What can hang from each mark:
bara: dibi
bese: dibi
lemod: dibi letig tatol
letig: lemod
lopud: letig
bevim: dibi
monim: lemod
tatol: bara bese lemod pabo

Every row comes from one small tree of marks. Brackets hold a mark, then the marks that hang from it, in alphabetical order. Every link used is in the known rows. Which tree was each row made from?
Known rows:
(tatol (bara dibi) bese (lemod letig)): [-11.2  11.5  -8.5   8.3 -56.8   6.5  48.2  -5.2  18.0 -28.0 -20.0  11.1
   2.8   3.3 -14.3  32.7  36.1  26.3  21.2 -21.8  15.9  26.0   5.1]
(letig (lemod (tatol bese pabo))): [-16.0  42.2 -66.2   2.6  24.6   9.8   7.0  27.1  14.9  -9.3  20.9   0.4
   5.3 -11.7 -12.3 -23.0  48.4  -5.9  14.3  -9.1  20.0  15.0 -16.9]
(tatol (lemod dibi)): [ -7.5 -12.7  24.2  13.4 -39.1   1.0  -4.3 -13.9   3.3   0.7 -11.3   0.4
   1.9 -12.9   4.1  36.4 -21.9 -16.5   7.0   2.5  -2.1  28.2 -12.9]
(bara dibi): [-14.4  31.7  24.8  40.6  -5.1  -0.1  55.1 -17.5   6.2 -16.3  -2.9   4.4
   2.9   9.1   3.5   0.1 -15.6 -14.1   3.5  10.6  25.2  21.5  -5.5]
(lemod dibi letig (tatol bara bese)): [-11.6  26.6 -18.2 -50.5 -40.5   6.5  -9.3  -2.1   9.3 -18.3 -26.4  10.6
   0.0 -17.0   1.8  12.2  50.0  23.5  16.3 -37.6   9.3  33.6   8.4]
(lopud (letig (lemod dibi))): [-10.7  -9.0 -64.5  15.6 -29.5  13.0  15.6 -11.1  10.3  10.2  -9.7  -4.2
   5.4 -14.8   3.3 -10.2   3.4 -14.4  31.8  12.5  13.6  31.4  -5.0]
(letig (lemod dibi (tatol bara bese))): [-20.5  24.7 -71.6 -16.0  -9.7  13.2  -5.0   1.7  11.4   2.4 -17.2  11.3
   3.3 -25.3 -10.9 -12.1  55.4  21.0  13.9 -29.4   6.9  35.5   1.7]
(lopud letig): [ -9.3 -26.0  18.5  27.2  -7.0  16.7  24.5  -7.7  12.2   1.3  -7.3  -7.0
  10.5   0.8  -9.4  -5.0  -2.5 -10.0  31.5   3.0  29.6  16.7  -3.9]
(monim (lemod dibi letig)): [-10.3  30.8  44.2  16.5 -58.0  43.6   3.8 -11.2  15.6 -10.7 -12.6  -5.4
   2.4  32.9  20.8   7.9 -30.2 -23.6   3.8  18.3  11.8  40.6  -8.4]
(bese dibi): [-15.5  15.7  34.4  25.5  -0.5   3.0   9.2  -1.5   9.4 -10.8   1.0   1.5
   3.1  51.5  -7.9  -8.8  -4.6 -12.7   0.6   1.8  31.4 -10.2  -5.6]
(lopud (letig (lemod dibi (tatol pabo)))): [ -7.7   2.8 -63.4  -6.4   4.8   9.6   9.8  17.3   6.6   9.8  14.7  -3.1
   5.5 -19.4  -1.1  -6.9   1.3 -15.3  37.7   2.1  13.3  17.9  -9.8]
(lemod letig (tatol bara bese)): [-13.0  13.4  -8.9 -33.5 -13.2  16.7   5.7  -0.4  24.3 -29.5 -22.7   6.5
   5.1  -2.0  -8.7   1.3  52.6  26.2  16.8 -37.1  25.1  22.1   7.9]
(bevim dibi): [ -5.7   9.6  28.3  35.2 -12.6  14.4  11.0  -3.2   5.1  13.3  -0.9   6.4
   3.7   0.8 -26.9  -1.2   1.3 -14.9  -4.8   0.7  35.6  -0.9 -18.6]
(lopud (letig (lemod dibi (tatol bara)))): [-12.9 -23.4 -64.5 -11.4  -5.3  17.6   9.6  -4.1  12.5  12.0 -17.3   5.5
   6.8 -19.3  -8.8  -4.5  12.0   8.8  34.6 -16.0   9.6  28.2   7.6]
(tatol (bara dibi) (lemod letig) pabo): [ -0.8  13.0   6.4  18.2 -56.6  -2.8  42.0  34.0  16.9 -28.3  26.7  12.6
   2.5   7.2  -5.8  36.4 -19.7   7.6  21.7 -15.4  14.1  21.0   8.9]
(monim (lemod dibi (tatol bese))): [-20.7  34.6  56.7   6.3   4.3  46.6   0.1  -6.2   6.4   5.4 -20.0   1.6
   5.5  19.4  -3.5   2.3  14.4  -6.7   4.2   0.1  11.3  30.9 -19.5]
(tatol (bara dibi)): [-14.3  18.2  23.7  39.7 -22.1   3.9  47.6  -1.7  11.2  -9.9  -1.8  13.6
   4.7   8.8 -11.5   0.9  -0.5  16.9  12.8 -21.3  24.2  28.9  14.6]
(monim (lemod (tatol (bese dibi) pabo))): [-17.7  47.4  69.4  19.3  31.9  47.4   9.1  33.2  11.5  -3.5  19.8   1.4
   6.1  64.6 -18.9  -8.6  15.9  -5.2  11.6   1.9  29.7  -8.3 -24.0]
(lemod dibi (tatol bara bese pabo)): [-11.5  37.3   7.0 -23.2 -15.9  -0.6 -13.7  35.7   0.6   5.6  14.0  15.0
   2.9 -23.1 -16.9   4.7  46.1  27.6  24.4 -45.0   7.9  24.9   3.1]
(lemod letig): [ -4.6  11.9   2.7   4.6 -37.7  10.7  11.1 -13.5  21.2 -31.8  -9.8  -2.6
   3.2   8.6  17.5  -0.9  -4.5 -17.8   6.0   4.3  24.5  26.5  -2.6]
(tatol bese lemod pabo): [ -6.1  18.8  18.6  27.7 -26.0   2.9   4.9  34.0  10.1  -6.1  28.3   1.0
   6.1  -8.6 -22.0  20.3  32.9  -0.1  22.3 -10.7  16.3  14.9 -21.7]
(monim (lemod letig (tatol bara))): [-11.7   1.2  52.0  -0.3  -6.8  60.3  12.8  -0.7  26.2 -21.3 -17.6   2.0
   8.0  41.9   2.1   4.5 -20.9   6.2   6.3 -11.0  25.4  26.5   5.3]

Write each row's tree:
[ -6.4   0.4 -13.3 -14.5 -85.5   5.7  -4.7   0.2  14.8 -13.6 -25.6   9.8
   0.9 -14.0  -8.1  36.3  43.1  24.1  19.6 -33.7   0.7  36.1   5.0]
(tatol bara bese (lemod dibi letig))
[-15.6   2.2 -76.4 -15.3   4.6  20.6  12.2 -10.8   8.9  10.5 -20.3  -3.7
   6.8 -21.6  -9.2 -11.5  43.1  -3.0  37.3  -3.8  14.7  23.3 -12.6]
(lopud (letig (lemod dibi (tatol bese))))
[ -5.2  18.7  -6.8 -44.9 -17.7   1.6  -6.9 -16.2  13.1 -23.1 -22.0  -0.1
  -0.7 -12.8  25.5  15.6  -7.2 -20.0   5.7  -2.9  10.7  26.9  -5.1]
(lemod dibi letig tatol)
[-15.3  20.0 -59.8  -9.0   9.0   8.3  -3.7 -11.5  11.6  -4.0 -11.4   1.1
   1.1 -20.6   9.3  -8.2   3.0 -18.4   2.1   0.8   5.7  28.7 -11.2]
(letig (lemod dibi tatol))
[ -9.4 -17.3 -56.1   6.8  14.5  17.6  18.6  31.0  16.1   3.2  16.0   0.9
  10.2  -8.2 -19.5 -14.4  11.5  10.1  43.2 -18.2  23.9  15.3   5.1]
(lopud (letig (lemod (tatol bara pabo))))
[-15.9  18.2  66.4  10.5   9.5  48.9   0.4  -6.2   8.1   5.1 -15.9   1.9
   4.4  22.9   7.9   7.2 -32.1 -19.3  -1.5   8.3   8.6  28.3 -15.4]
(monim (lemod dibi tatol))
[-16.9  34.6  45.7  -6.8   9.4  54.8  11.9  -2.9  21.4 -26.3 -17.4  -1.9
   4.1  74.8  -3.8  -1.1  20.6  -7.7   0.6   6.0  32.7  -1.4 -17.4]
(monim (lemod letig (tatol (bese dibi))))
[-20.5  25.0  21.0  -9.3  40.2   8.0   5.8  -1.0   7.0 -13.0 -13.1   4.8
   3.6  31.2 -21.6  -4.7  46.5   1.2   4.4 -17.6  29.3 -11.5 -15.4]
(lemod (tatol (bese dibi)))
[ -6.9  28.9  54.3   5.5   3.9  51.0   9.2  21.1  23.6 -23.7  16.9  -4.9
   5.1  39.0   9.8   3.4 -31.0 -23.4   7.3  10.9  27.6  16.1 -14.1]
(monim (lemod letig (tatol pabo)))
[ -5.1  57.4 -24.0 -45.2 -27.5  -6.1 -11.6  20.6   6.1 -18.3   9.1   3.1
  -1.6 -16.8   9.5   9.5  39.8  -6.6  17.3 -13.1   9.3  21.9 -11.5]
(lemod dibi letig (tatol bese pabo))
[ -3.9  34.5  -0.7 -16.2  -5.7   0.8  37.0  25.3  14.9 -32.7  18.4  12.8
   0.8   7.2  -0.7   9.9  -7.6   9.3  18.0 -25.0  23.8  17.0  12.0]
(lemod letig (tatol (bara dibi) pabo))
[-10.2  29.1  16.9  36.4 -37.1  -0.4  42.2  38.1   4.0  -6.5  26.4  16.2
   5.1  -3.1 -30.8  23.5  35.9  29.5  28.0 -26.8  15.4  18.6  -0.2]
(tatol (bara dibi) bese lemod pabo)
[  4.6  15.2   1.8  -3.7 -70.6  -8.5  -9.0  25.3  10.3 -16.3  24.7  -3.0
  -3.2 -13.9  15.6  39.1 -25.4 -23.0  16.4   5.2   0.9  23.1 -12.5]
(tatol (lemod dibi letig) pabo)
[-13.3 -34.4 -56.6   1.6  17.9  25.2  24.2   1.0  20.2   2.1 -13.6   0.6
  11.4  -9.8 -15.4 -13.6  12.7  12.6  37.0 -19.5  23.2  17.9   6.2]
(lopud (letig (lemod (tatol bara))))
[-15.9  29.6  23.5  -6.5  17.9   3.6   1.8  43.4   8.3  -7.6  23.0  15.5
   4.0  30.5 -32.1  -7.2  51.3  27.4  18.2 -44.0  28.7 -12.1   2.0]
(lemod (tatol bara (bese dibi) pabo))
[-16.2  -2.4 -51.2   3.3  19.6  17.1   8.0   4.1  23.2 -11.6  -8.9   5.8
   7.6  -8.4  -9.6 -16.2  10.2   8.2   8.7 -24.6  19.4  24.8   6.1]
(letig (lemod (tatol bara)))
[-13.1  -6.3   8.6   7.6 -63.1   3.1  -6.4   3.5   6.6   6.4 -18.1  14.5
   5.0 -22.1 -24.4  30.5  44.9  30.7  19.2 -39.8   0.0  34.8   3.7]
(tatol bara bese (lemod dibi))
[ -6.2  41.8  44.8  -7.6 -19.9  38.7  -3.4  18.4  15.3 -12.3  13.2  -2.2
   0.2  24.3  18.7  11.4 -32.9 -26.1   5.6   9.2  10.1  25.0 -14.2]
(monim (lemod dibi letig (tatol pabo)))
[ -1.8 -20.0  -0.3  -8.8 -82.2   6.5  -4.5  -1.9  13.8 -14.4 -17.5   8.2
   1.6 -11.9   7.6  40.9 -11.6  11.1  14.8 -24.3  -0.8  37.3  10.1]
(tatol bara (lemod dibi letig))
[-15.1  34.5 -53.3  10.6  20.1   4.6  35.6  26.2  15.7 -11.5  24.3   9.7
   3.5  -6.2  -8.8 -16.2   4.2   7.4  14.3 -17.4  19.4  19.8   4.8]
(letig (lemod (tatol (bara dibi) pabo)))
[ -9.9  24.2  46.2 -12.3 -16.9  48.7   1.1 -11.3  18.1 -16.3 -20.6  -1.1
   2.7  26.7  23.6  11.1 -31.4 -23.6  -1.4  13.1  10.3  31.3 -11.5]
(monim (lemod dibi letig tatol))
[-17.2   7.4  14.6  30.9 -31.4  10.6  46.3   1.0   9.3  -8.8 -14.7  14.4
   5.7  -1.4 -29.0  27.9  41.5  29.9  18.8 -28.4  15.7  24.6   2.0]
(tatol (bara dibi) bese lemod)
[ -2.4   9.7  -5.0   1.7 -69.4   6.8   3.2  41.7  18.1 -21.8  20.4   6.7
   5.6  -6.1 -18.9  25.9  39.7  27.0  31.9 -33.6  14.6  19.1   4.8]
(tatol bara bese (lemod letig) pabo)
[-10.0  30.0  26.1   9.2  21.8  -1.3  36.4  32.0   9.4 -11.0  24.6  14.2
   5.5   2.0 -13.1   2.2  -6.7  12.0  16.4 -28.1  24.5  13.1   8.6]
(lemod (tatol (bara dibi) pabo))
[-11.9  13.2  55.4   2.9   8.2  57.7  14.8  -9.6  23.9 -25.8 -16.2  -5.9
   6.1  41.3  11.4   2.5 -27.7 -18.2   1.0   9.7  25.0  21.7 -13.0]
(monim (lemod letig tatol))
[-14.2  40.4  16.8  21.7 -31.4  -1.6   2.3  52.5   7.7  -1.5  34.8  13.8
   1.8  35.8 -33.2 -14.3  60.2  32.3  22.1 -38.6  30.4  -6.5   6.0]
(tatol bara (bese dibi) pabo)
[-14.5  52.7  20.4  23.3 -14.0  -5.3   3.5  40.0   5.5  -6.1  36.7   3.2
   2.6  39.7 -22.2 -15.4  49.4  -2.0  16.9  -9.3  30.4 -12.5 -13.1]
(tatol (bese dibi) pabo)
[ -2.1  27.3   1.4 -22.5   4.2   3.0   3.6  22.6  18.1 -32.9  18.4  -2.0
   2.7   2.7  10.1   3.1  -9.4 -17.7  13.4  -6.8  24.8   9.0  -6.6]
(lemod letig (tatol pabo))
[-12.2  26.1 -55.2   8.6  30.5   8.9   5.5  26.5  17.2 -11.1  25.5  -2.4
   5.2  -9.4  -0.1 -18.0   1.0 -17.3  10.7  -0.4  21.5  14.3 -11.1]
(letig (lemod (tatol pabo)))
[-10.8  13.5  -0.4 -20.4  -2.2   4.7  39.4  -8.6  20.7 -35.6 -19.1  12.3
   3.5   8.3   5.8  11.7  -3.8  10.1  10.8 -23.5  23.7  20.9  11.5]
(lemod letig (tatol (bara dibi)))
[-15.7  -9.1  22.0  17.3 -27.8   7.0   6.9  13.6  12.3  -6.3  -9.7   9.9
   5.9  34.6 -38.5  20.9  46.9  30.4  13.6 -36.1  18.6  -3.8  -1.4]
(tatol bara (bese dibi) lemod)
[  0.7  38.1  -5.8 -39.3 -25.5  -8.8 -11.6  17.6  12.6 -20.6  14.4   2.7
  -3.6 -12.7  23.0  14.1 -11.6 -20.8  12.0  -4.1   8.9  21.0  -8.5]
(lemod dibi letig (tatol pabo))
[-24.3  28.6  70.3  17.9  33.1  55.1  13.1   2.9  14.5  -6.2 -12.2   2.7
   7.7  66.9 -17.7  -7.8  18.6  -2.7  -0.6  -0.3  30.2  -3.9 -23.1]
(monim (lemod (tatol (bese dibi))))
